Each row comes from the steps of one path. Every step used is in the known rows, and no mark comes twice. Write the path behind each row, first mark first.
In the rows, zero is written as 128.
Known rows
zevel/koramu/posilel/sota: [ 61 164 111  75 130 164  68 126 165 119 101 157 121 135  93 139 127 170
 178 138 143  39 188 160 140 114 130 123 115  81 139 179 105 102 186]
posilel/popeg/zevel/rafo/vemapud/safigu: [ 78  79 128 147 117 134 102 143 126 103 164 126  99 140 160 149 110 186
 148 101 122 104 109 132 186 173 126 141 128 100 118 147 126 147 188]
koramu/posilel/popeg: [129 145 101 138 145 115  79 125 149 104 104 133 132 138  96 136 114 154
 171 126 156  38 170 111 134 101 122 139 107 150 138 193 118 169 162]
vemapud/rafo/zilo/safigu/zevel/sota/posilel: [111 163 141 132 122 141 107 141 139 142 120 132 145 143 150 146 123 221
 211 142 121  38 132 218 106 124 134 122 130 139 101 118  98 120 165]
rafo/zilo/safigu/zevel: [153 104 156 145 139 115 172 129 118 144 120  89 148 156 147 127 117 106
 223 143 119 111  49 161 107 127 129 141 127 139 131 103 108 135 203]
zilo/safigu/vemapud/rafo: [ 55 150 126 143 141 161 133 138 116 115 125 118 101 145 162 134  82 152
 172 125 151  97  72 154 123 153 128 130 126 112 133 199 158 144 186]
popeg/posilel/koramu/zevel/safigu/vemapud: [  8 151 124 109 128 144 102 137 137 100 132  85  73 152 143 128 148 107
 114 131 128 119 172 193 120 134 135 139 138 149 189 123 114 113 224]
rafo/zilo/safigu/vemapud: [ 41 105 152 144 157 107 141 130 106 126 133 116  92 157 148 114 166  97
 165 127 131  94  83 196 112 131 133 141 120 138 165 104 139 154 203]
sota/zevel/koramu/posilel/popeg: [106 147  97 139 123 112  73 128 173 108 108 130 150 141  94 151 122 163
 195 144 150   9 180 150 120  95 122 141 109 157 124 193  93 159 164]
rafo/zilo/safigu/zevel/popeg: [133  71 154 131 125 121 163 137 146 146 146  72 145 154 166 111 130 170
 198 132 136 108  80 151 105 121 132 136 127  88 146  82  88 156 140]
sota/posilel/popeg/zevel/safigu: [100 148 115 123 109 129 106 131 151 174 160  88  99 128 130 139 127 191
 121 140 114 112 154 168 105 129 126 160 134 175 168 112 142 112 188]
zilo/rafo/vemapud/safigu/zevel/sota/posilel/popeg: [ 90 149 113 130 132 109  72 135 139  88 136 140 133 150 121 158 104 191
 207 142 136  41 164 151 153 138 123 125 113 159 111 143  78 174 182]
posilel/sota/zevel/safigu: [ 80 142 113 100 111 120  92 128 161 170 136  76 101 142 129 139 116 154
 130 153 130 108 153 174 112 118 132 136 134 150 167 114  89  85 163]
sota/posilel: [128 150 126 123 132 111  87 125 134 112 126 140 123 124 122 127 132 169
 164 130 119  37 158 173 115 122 132 136 125  99 106 126 114 132 107]
vemapud/rafo/zilo/safigu: [113 105 159 153 137 133 166 128 118 192 130 130 118 147 154 118 136 127
 165 125 128  67  39 173  94 119 132 148 116 134 135 156 135 147 159]
safigu/zevel/popeg/posilel: [137 134 122 130 100 138 151 128 134 106 166 128 132 132 144 113 119 113
 170 127 106 170 142 151 115 160 128 155 136  96 108 121  92 125 148]
zilo/rafo/vemapud/safigu/zevel/sota/posilel: [ 86 170 123 120 125 125  80 142 140  92 134 131 135 140 133 153 113 201
 218 143 106  52 164 207 145 146 135 129 130 136  82  93  76 124 165]
safigu/zevel/sota: [110 145 138 123 119 158 132 150 147 128 118 110 163 143 146 157 119 186
 176 151 128 164 131 166 131 133 129 107 142 188 120  79  99 101 191]
koramu/zevel/sota: [ 86 149 141 114 100 150  95 152 154 138 112 112 161 144 137 155 163 171
 114 141 128 119 138 174 121 106 132 124 132 195 124  96  88  93 166]
zilo/safigu/zevel/sota: [ 95 127 158 122 130 156 131 150 147 135 119  98 156 145 142 152 118 164
 192 153 128 144  81 177 117 129 132 132 138 201 124  71 103 108 196]
popeg/posilel/sota/zevel/rafo/zilo: [120 106 124 144  89 112 146 125 128 182 153 164 125 154 169 127 188 167
 150 120 112  96 174 169 109 117 128 110 119 114 169 136  98  96 164]
koramu/posilel/popeg/zevel/sota: [ 85 158 113 127 103 140  95 147 154 147 141 145 153 130 124 156 150 218
 144 143 117 121 137 166 121 121 124 150 125 199 125 122 138 106 216]
popeg/posilel/koramu/zevel/safigu/zilo: [147 164 136 115 124 134 167 137 141 149 153  79 105 160 141 165  97  95
 104 142 115 119 171 164 108 148 138 149 142 134 113 156 102  92 142]
vemapud/safigu/zilo/rafo: [126 168 114 116 149 114 157 132 123  92 162  90 125 152 117 152  93  71
 176 142 103 119 143 136 175 156 136 144 121 113  89 150 115 124 135]
zevel/koramu: [ 80 135 135 122 102 162 134 136 167 137 130 136 150 125 123 152 140 153
 155 147 121  96 167 191 118 125 130 120 134 143 121 118 104 122 131]
posilel/popeg/zevel: [131 132 104 139 100  99 120 126 124 141 165 144 141 127 121 138 142 164
 134 135 108 131  95 115 117 134 115 171 119 145 135 159 163 133 214]
vemapud/rafo: [128 167 110 141 119 170 140 135 125 139 122 138 130 131 158 141  73 182
 142 122 145 115 112 119 132 146 124 112 129 100 114 218 144 126 140]
vemapud/safigu: [113 102 136 126 138 156 111 141 132 114 127  97 117 135 138 132 115 139
 130 109 132 118  92 146 197 142 133 119 137  79 119 152 134 133 158]
koramu/zevel/popeg: [118  96 138 115 101 120 111 141 159 128 135  72 147 146 155 116 159 169
 124 121 142  89 124 134 110 104 131 138 124  86 142 106  76 138 107]

Write each row's path
[163 129 135 146 145 110 171 139 107 118 160 110 115 161 151 170  72 121
 141 122 118 123 129 145 170 188 134 133 136  77  52 158 113 137 123]
rafo/vemapud/safigu/zilo
[132 136 116 133 138 103  80 123 137 106 127 147 129 137 111 138 122 172
 163 134 149  36 157 126 125 114 121 126 112 138 134 164 109 176 138]
sota/posilel/popeg
[ 31  89 159 141 148 113 130 136 114 117 132  96  96 163 158 120 180 106
 167 122 134  80  91 195 106 120 135 142 120 147 182 101 133 140 207]
koramu/zevel/rafo/zilo/safigu/vemapud
[ 73  92 130 151 109 112 123 132 120 107 161 163  94 134 164 147 117 176
 150 111 119 111 171 119 117 170 127 138 123 146 118  99 103 139 120]
zevel/rafo/vemapud
[ 98 166 135 112 112 126  62 142 152 119 115 128 145 135 127 146 156 197
 157 139 118  31 164 207 109 107 135 131 129 148 104 101  86 107 137]
koramu/zevel/sota/posilel
[105 136 142 121 125 174 122 156 147 121 118  93 158 146 149 160 112 191
 178 142 131 164 112 174 167 141 131 104 146 166 118  91 102 103 205]
vemapud/safigu/zevel/sota
[ 29 146 118 125 132 129 121 135 125 122 152  82  81 142 147 129 143 147
 128 134 121 156 148 190 122 147 131 144 138 152 184  95 157 113 225]
popeg/zevel/safigu/vemapud
[107 163 111 127 127 163  96 139 176  98  90  97 154 134 105 148 109 165
 233 135 127  25 181 200 144 110 135 141 131 112 100 166 102 116 184]
vemapud/safigu/zevel/koramu/posilel
[ 78 161 116 144 106 150 163 134 120 190 120 139 105 165 185 131 152 186
 115 118 133  74 167 185 121 118 129  85 127 104 174 199 113 126 205]
posilel/koramu/zevel/safigu/vemapud/rafo/zilo
[152 109 142 147 143 121 169 142 115 114 166 105 107 162 162 173  78 136
 145 117 121 119 138 139 169 187 135 130 136  83  70 149 119 130 122]
zevel/rafo/vemapud/safigu/zilo
[ 29 186 106 124 116 183 122 141 133 119 127 116  86 147 167 140  86 162
 128 124 141 107 146 165 126 152 129 122 137 113 155 224 133 115 212]
popeg/posilel/koramu/zevel/safigu/vemapud/rafo
[ 91 165 107 135 124 151  93 138 169  93  98 115 144 137 112 153 101 169
 236 133 121  20 192 201 143 125 134 143 129 112  81 160  89 124 181]
rafo/vemapud/safigu/zevel/koramu/posilel
[133 181 109 117 145 102 164 126 122  98 163 106 129 148 111 151 100  64
 176 151 102 121 160 130 143 149 134 147 117 138  93 136 113 121 119]
safigu/zilo/rafo
[122 129 121 138  99 136 145 132 127  96 173 136 122 136 153 119 108 123
 175 119 100 160 138 161 138 181 129 158 136  80  90 125  83 136 156]
rafo/vemapud/safigu/zevel/popeg/posilel
[181 131 141 135 150 130 170 141 118 124 149  85 125 158 145 164  83 113
 136 125 126 127 114 143 173 167 136 126 140  73  75 164 132 124 126]
vemapud/safigu/zilo
[ 72 168 108 143 132 163 133 138 113 107 123 130 110 143 167 139  84 175
 154 122 149 119 122 143 137 156 125 108 130  98 130 211 151 136 180]
safigu/vemapud/rafo
[115 163 132 119 124 133  87 140 146 111 120 129 147 134 133 147 123 209
 198 145 119  63 162 200 118 126 133 123 135 142 101  90  93 114 153]
safigu/zevel/sota/posilel
[ 30 106 152 130 165 115 120 133 115  91 133 100  91 148 135 119 141  88
 168 130 137 106  68 180 114 137 133 154 123 142 161 106 147 152 196]
zilo/safigu/vemapud
[ 14 104 144 132 140 106 121 128 114 115 150 130  84 162 149 118 170  97
 185 131 125  90  95 206 106 136 133 150 118 126 175 115 124 128 224]
popeg/posilel/sota/zevel/rafo/zilo/safigu/vemapud
[130 126 139 133 124 129 160 143 122 103 168 115 101 164 162 172  85 112
 133 116 112 100 141 145 160 183 136 142 138  77  72 184 102 118 148]
popeg/posilel/koramu/zevel/rafo/vemapud/safigu/zilo
[ 84 158 108  78 142 147  66 122 146 113  99 152 108 136  95 129 120 155
 165 128 146  51 169 130 146 114 129 127 112  76 144 179 117 106 186]
koramu/posilel/sota
[ 54 155 110  84 129 162  70 130 157 101 104 149 119 144 107 149 102 177
 206 135 138  36 179 166 163 137 129 123 118  68 120 177  87 111 216]
rafo/vemapud/safigu/zevel/koramu/posilel/sota
[101 134 102 104 103  79  75 121 142 128 131 133 140 145 117 138 127 131
 165 154 126  77 105 147 119 116 125 136 119  94 124 153  79  95 170]
posilel/sota/zevel
[ 33  91 149 148 145  97 129 132 116 122 141 104  95 162 156 120 171 111
 185 129 130  81  84 202 102 125 134 146 120 142 174  99 131 140 200]
sota/zevel/rafo/zilo/safigu/vemapud
[ 73  92 119 156  96  82 107 130 125 111 165 154 106 140 163 150 118 170
 167 122 113  91 155 134 105 162 127 150 121 145 105 104  82 128 124]
sota/zevel/rafo/vemapud
[104  60 177 147 137 127 157 130 129 183 141 116 109 145 153 116 168 124
 164 120 126  71  59 167  88 109 135 154 116 156 166 104 136 136 145]
zevel/rafo/zilo/safigu
[ 52 145 140  95  97 161  90 154 166 135 110 127 145 145 137 155 161 174
 101 140 131  99 138 167 120 102 133 118 134 182 142 124  85  94 183]
posilel/koramu/zevel/sota
[107 148 105 135 133 134  82 130 169 108 106 138 143 136  94 149 121 168
 185 137 154  23 194 140 128 100 122 135 110 157 130 189 106 167 164]
zevel/koramu/posilel/popeg
[ 77 146 131 123 120 155 121 153 139 104 132 108 150 149 147 163 103 179
 195 144 116 154 130 176 169 156 131 115 139 174 100  82  86 112 207]
zilo/rafo/vemapud/safigu/zevel/sota
[ 37 129 112  93 103 153 128 132 150  88 170 163  87 139 137 120 106 119
 147 123 104 100 146 138 146 159 133 148 134  67 129 182  83 140 190]
zilo/rafo/vemapud/safigu/zevel/popeg/posilel/koramu
